Every row comes from one small tree of marks. The marks that hang from a mark follow it in brackets, in the order of their numbers. Every link used is in the known rows. Which tree was each row made from?
Known rows:
Z384(Z3 Z936(Z396(Z564) Z421)): [-0.01,  0.04,  0.17, -0.17, -0.01, -0.12, -0.09,  0.10,  0.00,  0.09,
 -0.05, -0.01,  0.05, -0.23,  0.39,  0.06,  0.30, -0.24, -0.13, -0.22,
 -0.08, -0.10, -0.15,  0.07,  0.15, -0.16,  0.12]
Z176(Z3): [ 0.02, -0.04,  0.04, -0.04,  0.03,  0.06, -0.06, -0.09, -0.17, -0.03,
 -0.06,  0.06, -0.03, -0.06, -0.12,  0.01, -0.30,  0.05, -0.11, -0.06,
  0.25,  0.02,  0.10,  0.07, -0.08, -0.12, -0.08]
Z936(Z176(Z3(Z421)) Z396): [-0.05,  0.08,  0.06, -0.10,  0.10,  0.05,  0.01,  0.01, -0.29, -0.19,
 -0.11,  0.10,  0.14,  0.07,  0.00,  0.09, -0.16,  0.14, -0.02, -0.02,
 -0.12,  0.08, -0.18, -0.11, -0.19, -0.06,  0.18]
Z396(Z3 Z144 Z564(Z384)): [-0.05,  0.13, -0.06, -0.04,  0.06, -0.02, -0.24, -0.02,  0.00,  0.49,
  0.16,  0.04,  0.03, -0.22, -0.34,  0.13, -0.09, -0.01,  0.03,  0.01,
  0.16, -0.63,  0.18, -0.03,  0.10, -0.03, -0.02]
Z176(Z3(Z421(Z144(Z384(Z936))))): [-0.02, -0.01,  0.12, -0.14, -0.03, -0.08, -0.04, -0.04, -0.13, -0.06,
 -0.03,  0.04, -0.08,  0.03, -0.05, -0.01, -0.20, -0.02, -0.02,  0.01,
  0.21,  0.10,  0.07,  0.03, -0.22, -0.11, -0.06]
Z936(Z176 Z396(Z3 Z144(Z384)) Z421): [-0.14,  0.00,  0.05, -0.08,  0.11, -0.02,  0.02,  0.08, -0.20,  0.01,
  0.02,  0.02,  0.17,  0.18, -0.02,  0.13, -0.17,  0.06,  0.11,  0.04,
 -0.19, -0.24, -0.29, -0.24,  0.26,  0.01,  0.38]
Z3(Z421(Z144(Z176 Z384))): [-0.03,  0.06, -0.01, -0.05,  0.04, -0.01, -0.05, -0.04, -0.18, -0.17,
 -0.02, -0.03, -0.07,  0.17,  0.00, -0.23, -0.06,  0.07,  0.06,  0.06,
  0.10,  0.11,  0.05, -0.09, -0.25,  0.04, -0.07]
Z384(Z3): [ 0.02, -0.04, -0.01,  0.00,  0.05,  0.00, -0.11, -0.06,  0.00, -0.03,
 -0.06,  0.00, -0.05, -0.06,  0.21, -0.02,  0.14,  0.03, -0.17, -0.14,
  0.15, -0.10,  0.09,  0.06, -0.05, -0.11, -0.16]
Z936(Z396(Z564) Z421(Z144(Z176 Z384(Z3)))): [-0.03,  0.08,  0.02, -0.16,  0.04,  0.05,  0.06,  0.13, -0.17, -0.10,
  0.03, -0.02,  0.11,  0.08,  0.24, -0.08, -0.08, -0.04,  0.18,  0.08,
 -0.12,  0.09, -0.15, -0.01,  0.16,  0.03,  0.25]
Z144(Z176 Z384(Z3(Z421) Z936)): [ 0.01, -0.09, -0.18,  0.18,  0.04, -0.05,  0.01, -0.01, -0.05, -0.16,
 -0.01, -0.04, -0.06,  0.05,  0.24, -0.19,  0.30, -0.11,  0.05, -0.07,
 -0.10,  0.14,  0.06,  0.04, -0.20, -0.09,  0.00]
Z564(Z384 Z634(Z3)): [ 0.12,  0.02, -0.05,  0.02, -0.31,  0.03,  0.12,  0.04,  0.26,  0.10,
  0.02,  0.05, -0.09, -0.04, -0.31,  0.09,  0.24,  0.12,  0.01, -0.05,
  0.04, -0.08,  0.06,  0.09, -0.08,  0.17, -0.06]
Z176(Z3(Z421(Z144))): [-0.04,  0.01,  0.15, -0.17,  0.02, -0.03, -0.06, -0.06, -0.14, -0.06,
 -0.07,  0.05, -0.07,  0.00, -0.10, -0.05, -0.29,  0.07, -0.07,  0.01,
  0.26,  0.08,  0.08,  0.00, -0.19, -0.08, -0.13]
Z144(Z384(Z936(Z176(Z3) Z421))): [ 0.06, -0.07, -0.04,  0.05, -0.04, -0.03,  0.03, -0.01, -0.14, -0.09,
  0.10, -0.02, -0.04,  0.08,  0.09,  0.10,  0.03, -0.15,  0.00, -0.04,
 -0.10,  0.03, -0.05, -0.01, -0.01, -0.07,  0.26]
Z421(Z144(Z176 Z384)): [ 0.02, -0.10, -0.20, -0.01,  0.06,  0.08,  0.06, -0.11, -0.10, -0.28,
  0.02, -0.06, -0.02,  0.22, -0.06, -0.18, -0.11,  0.04,  0.15,  0.22,
 -0.05,  0.24,  0.08,  0.09, -0.07,  0.00,  0.00]
Z144(Z176(Z3(Z421)) Z384(Z936(Z396(Z564)))): [ 0.02,  0.01, -0.14,  0.12,  0.02,  0.00,  0.04,  0.02, -0.22, -0.11,
  0.00,  0.03,  0.04,  0.03,  0.07, -0.13, -0.02, -0.11,  0.17, -0.02,
 -0.08,  0.20,  0.01,  0.06, -0.25, -0.10,  0.14]
Z396(Z144(Z176) Z564(Z384(Z3 Z936) Z634)): [ 0.11,  0.05, -0.06,  0.05, -0.12,  0.07, -0.05, -0.01,  0.25,  0.36,
  0.15,  0.01,  0.01, -0.21, -0.03, -0.04,  0.35, -0.10,  0.04,  0.03,
 -0.26, -0.33,  0.05,  0.11,  0.17,  0.04, -0.09]
Z3(Z421(Z144(Z176 Z384(Z936(Z396(Z564)))))): [-0.03,  0.12,  0.02, -0.09,  0.02, -0.04, -0.07,  0.01, -0.19, -0.10,
 -0.01, -0.03, -0.01,  0.09,  0.05, -0.17,  0.00, -0.01,  0.09,  0.04,
  0.02,  0.10, -0.01, -0.05, -0.26,  0.01,  0.02]
Z634(Z3(Z421)): [-0.07,  0.07,  0.11, -0.06,  0.04, -0.06, -0.10, -0.04, -0.10, -0.01,
 -0.08,  0.00, -0.10, -0.05, -0.25,  0.00, -0.14,  0.07, -0.12, -0.11,
  0.24, -0.05,  0.12, -0.05, -0.25,  0.12, -0.10]
Z564(Z176(Z3) Z384 Z634): [ 0.11, -0.10, -0.12,  0.14, -0.12,  0.12,  0.28,  0.01,  0.38,  0.26,
  0.03,  0.09,  0.00, -0.07, -0.18,  0.26,  0.20,  0.13, -0.02,  0.09,
 -0.08,  0.03,  0.00,  0.02,  0.05,  0.07, -0.05]
Z421(Z144(Z176)): [-0.02, -0.11, -0.10, -0.11,  0.12,  0.11,  0.01, -0.14, -0.08, -0.25,
 -0.06, -0.05,  0.00,  0.07, -0.12, -0.23, -0.16,  0.06,  0.01,  0.18,
 -0.02,  0.21,  0.06,  0.08,  0.03, -0.01, -0.10]
Z936(Z396): [ 0.05,  0.17,  0.01, -0.02,  0.04,  0.06, -0.09,  0.00, -0.29, -0.07,
 -0.13,  0.03,  0.14,  0.11,  0.01, -0.03, -0.11,  0.12,  0.01, -0.11,
  0.12, -0.05, -0.10,  0.03, -0.14, -0.07,  0.09]
Z396(Z564(Z384(Z936) Z421(Z144) Z634)): [ 0.10,  0.10,  0.05,  0.06, -0.19, -0.01, -0.07,  0.09,  0.22,  0.19,
  0.15, -0.03, -0.03, -0.21, -0.01,  0.07,  0.14, -0.14, -0.02, -0.04,
 -0.10, -0.11,  0.04,  0.06,  0.22,  0.09, -0.04]
Z564(Z176 Z384 Z421 Z634): [ 0.07, -0.04, -0.03,  0.41, -0.07,  0.05,  0.19,  0.08,  0.52,  0.21,
  0.04, -0.05,  0.03, -0.01, -0.04,  0.20,  0.24,  0.08, -0.05, -0.04,
 -0.15, -0.05, -0.05, -0.13,  0.34,  0.19, -0.11]

Write each row's tree:
[-0.02,  0.04, -0.14,  0.03, -0.11,  0.03, -0.17,  0.04, -0.08,  0.36,
  0.10,  0.11,  0.00, -0.35, -0.18,  0.08, -0.23,  0.00, -0.08, -0.06,
  0.27, -0.25,  0.12,  0.05,  0.05,  0.01, -0.06] => Z396(Z3 Z564(Z634))
[ 0.01, -0.13,  0.04,  0.30,  0.01,  0.03,  0.15,  0.00,  0.43,  0.11,
 -0.01, -0.07,  0.04,  0.05,  0.03,  0.13, -0.10,  0.04, -0.08,  0.12,
 -0.13,  0.17, -0.08, -0.07,  0.42,  0.18, -0.20] => Z564(Z176 Z421(Z144) Z634)
[-0.07,  0.05,  0.12, -0.19,  0.11,  0.12,  0.05,  0.09, -0.27, -0.06,
  0.04,  0.08,  0.15, -0.10,  0.11,  0.14, -0.25, -0.01, -0.03, -0.01,
 -0.24,  0.01, -0.25, -0.15,  0.21,  0.00,  0.38] => Z936(Z176(Z3) Z396(Z564) Z421)
[-0.17,  0.00,  0.01, -0.14,  0.06, -0.11, -0.17, -0.02, -0.15,  0.05,
 -0.07,  0.03, -0.04, -0.07, -0.22, -0.06, -0.24,  0.08, -0.07, -0.03,
  0.38, -0.14,  0.08, -0.10, -0.12, -0.06, -0.12] => Z396(Z3(Z421(Z144)))
[-0.03, -0.12,  0.05,  0.40,  0.01,  0.00,  0.14,  0.02,  0.44,  0.19,
 -0.03, -0.05,  0.01, -0.06, -0.09,  0.21, -0.11,  0.04, -0.13, -0.02,
 -0.07,  0.08, -0.02, -0.08,  0.35,  0.25, -0.19] => Z564(Z176 Z421 Z634(Z3))
[ 0.01, -0.14, -0.17, -0.03,  0.05,  0.07,  0.09, -0.10, -0.09, -0.28,
  0.01, -0.02, -0.03,  0.19, -0.09, -0.14, -0.21,  0.04,  0.16,  0.24,
 -0.02,  0.29,  0.11,  0.13, -0.08, -0.03, -0.02] => Z421(Z144(Z176(Z3) Z384))
[-0.06,  0.04,  0.08, -0.11,  0.00, -0.10, -0.03, -0.04, -0.07, -0.08,
 -0.04, -0.02, -0.12,  0.07, -0.24,  0.01, -0.14,  0.06,  0.00,  0.02,
  0.19,  0.04,  0.13, -0.01, -0.28,  0.13, -0.07] => Z634(Z3(Z421(Z144(Z384))))
[ 0.09,  0.00, -0.04,  0.07, -0.06, -0.05, -0.03,  0.00, -0.16, -0.02,
  0.08, -0.05, -0.06,  0.10,  0.11,  0.02,  0.06, -0.15,  0.02, -0.10,
  0.04, -0.04, -0.02,  0.02, -0.03, -0.07,  0.20] => Z144(Z384(Z936(Z421)))
[ 0.05, -0.10, -0.02,  0.40, -0.07, -0.01,  0.20,  0.11,  0.66,  0.21,
  0.03, -0.04,  0.00, -0.05,  0.14,  0.23,  0.43,  0.05, -0.08, -0.06,
 -0.18, -0.06, -0.02, -0.10,  0.35,  0.14, -0.19] => Z564(Z176 Z384(Z3) Z421 Z634)
[-0.08, -0.01,  0.15, -0.23,  0.03, -0.18, -0.04,  0.04,  0.03, -0.15,
 -0.13,  0.00,  0.04, -0.06,  0.31,  0.07,  0.39, -0.12, -0.10, -0.07,
 -0.23,  0.07, -0.18,  0.01, -0.14, -0.15,  0.05] => Z384(Z3(Z421(Z144)) Z936(Z176 Z396))
[-0.02,  0.04,  0.14, -0.16, -0.04, -0.09, -0.03, -0.01, -0.16, -0.07,
 -0.07,  0.05, -0.03,  0.07, -0.04,  0.00, -0.20,  0.00,  0.03,  0.00,
  0.19,  0.11,  0.01,  0.04, -0.25, -0.11, -0.01] => Z176(Z3(Z421(Z144(Z384(Z936(Z396))))))
[ 0.02, -0.10,  0.05,  0.22, -0.14,  0.03,  0.02,  0.02,  0.24, -0.13,
 -0.03, -0.06, -0.01,  0.06,  0.01, -0.18, -0.14,  0.04, -0.02,  0.02,
 -0.04,  0.18, -0.04,  0.00,  0.36,  0.15, -0.23] => Z564(Z421(Z144(Z176)) Z634)
[ 0.01, -0.14, -0.19, -0.02,  0.06,  0.04,  0.07, -0.08, -0.01, -0.28,
  0.01, -0.05, -0.04,  0.19,  0.07, -0.16,  0.01,  0.03,  0.13,  0.20,
 -0.06,  0.23,  0.10,  0.12, -0.07, -0.03, -0.05] => Z421(Z144(Z176 Z384(Z3)))
[ 0.00,  0.15,  0.08, -0.04,  0.06,  0.07, -0.01,  0.09, -0.23,  0.12,
  0.06,  0.00,  0.15,  0.10,  0.10, -0.06, -0.20, -0.04,  0.18,  0.00,
 -0.09, -0.18, -0.16, -0.07,  0.22,  0.03,  0.27] => Z936(Z396(Z144(Z176(Z3) Z384) Z564) Z421)
[-0.09,  0.00,  0.09, -0.13,  0.01, -0.12, -0.01, -0.04, -0.03, -0.11,
 -0.03, -0.03, -0.11,  0.02, -0.22,  0.06, -0.06, -0.01, -0.03,  0.03,
  0.03,  0.08,  0.07, -0.02, -0.25,  0.11,  0.00] => Z634(Z3(Z421(Z144(Z384(Z936(Z176))))))
[ 0.03, -0.06, -0.14,  0.10,  0.18,  0.06,  0.15, -0.03,  0.31,  0.15,
  0.00, -0.01,  0.00, -0.06,  0.04,  0.23,  0.42,  0.07, -0.09,  0.01,
 -0.09, -0.11,  0.07, -0.04, -0.01, -0.03, -0.04] => Z564(Z176 Z384(Z3))
[-0.04, -0.14,  0.18, -0.23, -0.01, -0.14, -0.04,  0.00,  0.14, -0.04,
 -0.05, -0.07, -0.06, -0.16,  0.30,  0.00,  0.29, -0.24, -0.19, -0.11,
 -0.05,  0.01, -0.07,  0.08,  0.22, -0.15, -0.02] => Z384(Z3 Z936(Z421(Z144)))
[ 0.10, -0.09,  0.02, -0.10, -0.32,  0.02,  0.16,  0.07,  0.29,  0.05,
  0.04,  0.02, -0.05, -0.10, -0.12, -0.03,  0.33, -0.06,  0.01, -0.02,
 -0.14,  0.05, -0.10,  0.09,  0.17,  0.04,  0.03] => Z564(Z384(Z936(Z421(Z144(Z176(Z3))))) Z634)
[ 0.10,  0.18, -0.07,  0.10, -0.07,  0.09, -0.02,  0.03, -0.17,  0.16,
  0.03,  0.07,  0.16,  0.11,  0.00, -0.02, -0.13,  0.06,  0.22,  0.05,
 -0.08, -0.12, -0.07,  0.09, -0.05,  0.02,  0.10] => Z936(Z396(Z144(Z176(Z3) Z384) Z564(Z634)))
[-0.11,  0.12,  0.02, -0.10,  0.11,  0.02,  0.02,  0.17, -0.11,  0.25,
  0.02,  0.04,  0.17, -0.16, -0.02,  0.16, -0.09,  0.00,  0.04, -0.06,
  0.05, -0.22, -0.15, -0.15,  0.22,  0.01,  0.28] => Z936(Z396(Z3 Z564(Z176 Z384)) Z421)
[-0.05, -0.08, -0.06,  0.05,  0.14,  0.12, -0.02, -0.09, -0.18, -0.16,
 -0.10,  0.03, -0.01, -0.07, -0.10, -0.27, -0.20,  0.07, -0.07, -0.03,
  0.09,  0.16,  0.08, -0.03, -0.10, -0.05, -0.13] => Z144(Z176(Z3(Z421)))
[ 0.06,  0.05, -0.08,  0.13, -0.03, -0.06, -0.06,  0.01, -0.11, -0.05,
  0.04, -0.01, -0.10,  0.18,  0.24,  0.00,  0.15,  0.03,  0.04, -0.10,
  0.17, -0.08,  0.11, -0.02, -0.29, -0.05, -0.01] => Z144(Z384(Z3(Z421)))
[ 0.05,  0.09, -0.05,  0.09,  0.07,  0.03, -0.13, -0.07, -0.12,  0.26,
  0.16,  0.00,  0.01, -0.06, -0.04, -0.06, -0.09, -0.16,  0.11,  0.06,
 -0.11, -0.24,  0.11,  0.04, -0.02, -0.02,  0.03] => Z396(Z144(Z176(Z3(Z421)) Z384(Z936)) Z564)
[-0.05,  0.01,  0.10, -0.13,  0.04, -0.09, -0.11, -0.03,  0.02, -0.07,
 -0.07, -0.01, -0.09,  0.00,  0.22, -0.08,  0.15,  0.05, -0.12, -0.07,
  0.17, -0.04,  0.07, -0.01, -0.16, -0.07, -0.21] => Z384(Z3(Z421(Z144)))
[-0.07,  0.05,  0.06, -0.12,  0.09,  0.01, -0.08, -0.07, -0.16, -0.15,
 -0.07, -0.03, -0.06,  0.07, -0.05, -0.26, -0.09,  0.09, -0.04,  0.04,
  0.12,  0.09,  0.03, -0.10, -0.18,  0.03, -0.14] => Z3(Z421(Z144(Z176)))
[ 0.05, -0.09,  0.02,  0.17, -0.24,  0.01,  0.14,  0.08,  0.42, -0.10,
  0.02, -0.05, -0.03,  0.05, -0.13, -0.08,  0.11,  0.06,  0.08,  0.04,
 -0.11,  0.12,  0.01,  0.01,  0.31,  0.15, -0.18] => Z564(Z384 Z421(Z144(Z176(Z3))) Z634)
[ 0.01, -0.11,  0.04, -0.08,  0.05, -0.01, -0.06, -0.10, -0.09, -0.08,
 -0.03,  0.02,  0.00, -0.17, -0.04,  0.09,  0.02, -0.15, -0.21, -0.07,
 -0.15,  0.05, -0.06,  0.05,  0.01, -0.15,  0.10] => Z384(Z936(Z176(Z3)))
[ 0.05, -0.06, -0.09, -0.08, -0.02, -0.03,  0.01, -0.07, -0.01, -0.18,
  0.03, -0.04, -0.07,  0.22,  0.09,  0.00,  0.00,  0.02,  0.09,  0.15,
  0.06,  0.10,  0.10,  0.12, -0.12, -0.04, -0.03] => Z421(Z144(Z384(Z3)))
[ 0.01,  0.18,  0.00,  0.06,  0.12,  0.02,  0.00,  0.09,  0.04,  0.08,
 -0.02, -0.01,  0.16, -0.02,  0.11,  0.16,  0.07,  0.02,  0.07, -0.02,
 -0.09, -0.07, -0.05, -0.01,  0.05,  0.01,  0.08] => Z936(Z396(Z564(Z176 Z384(Z3) Z421(Z144))))
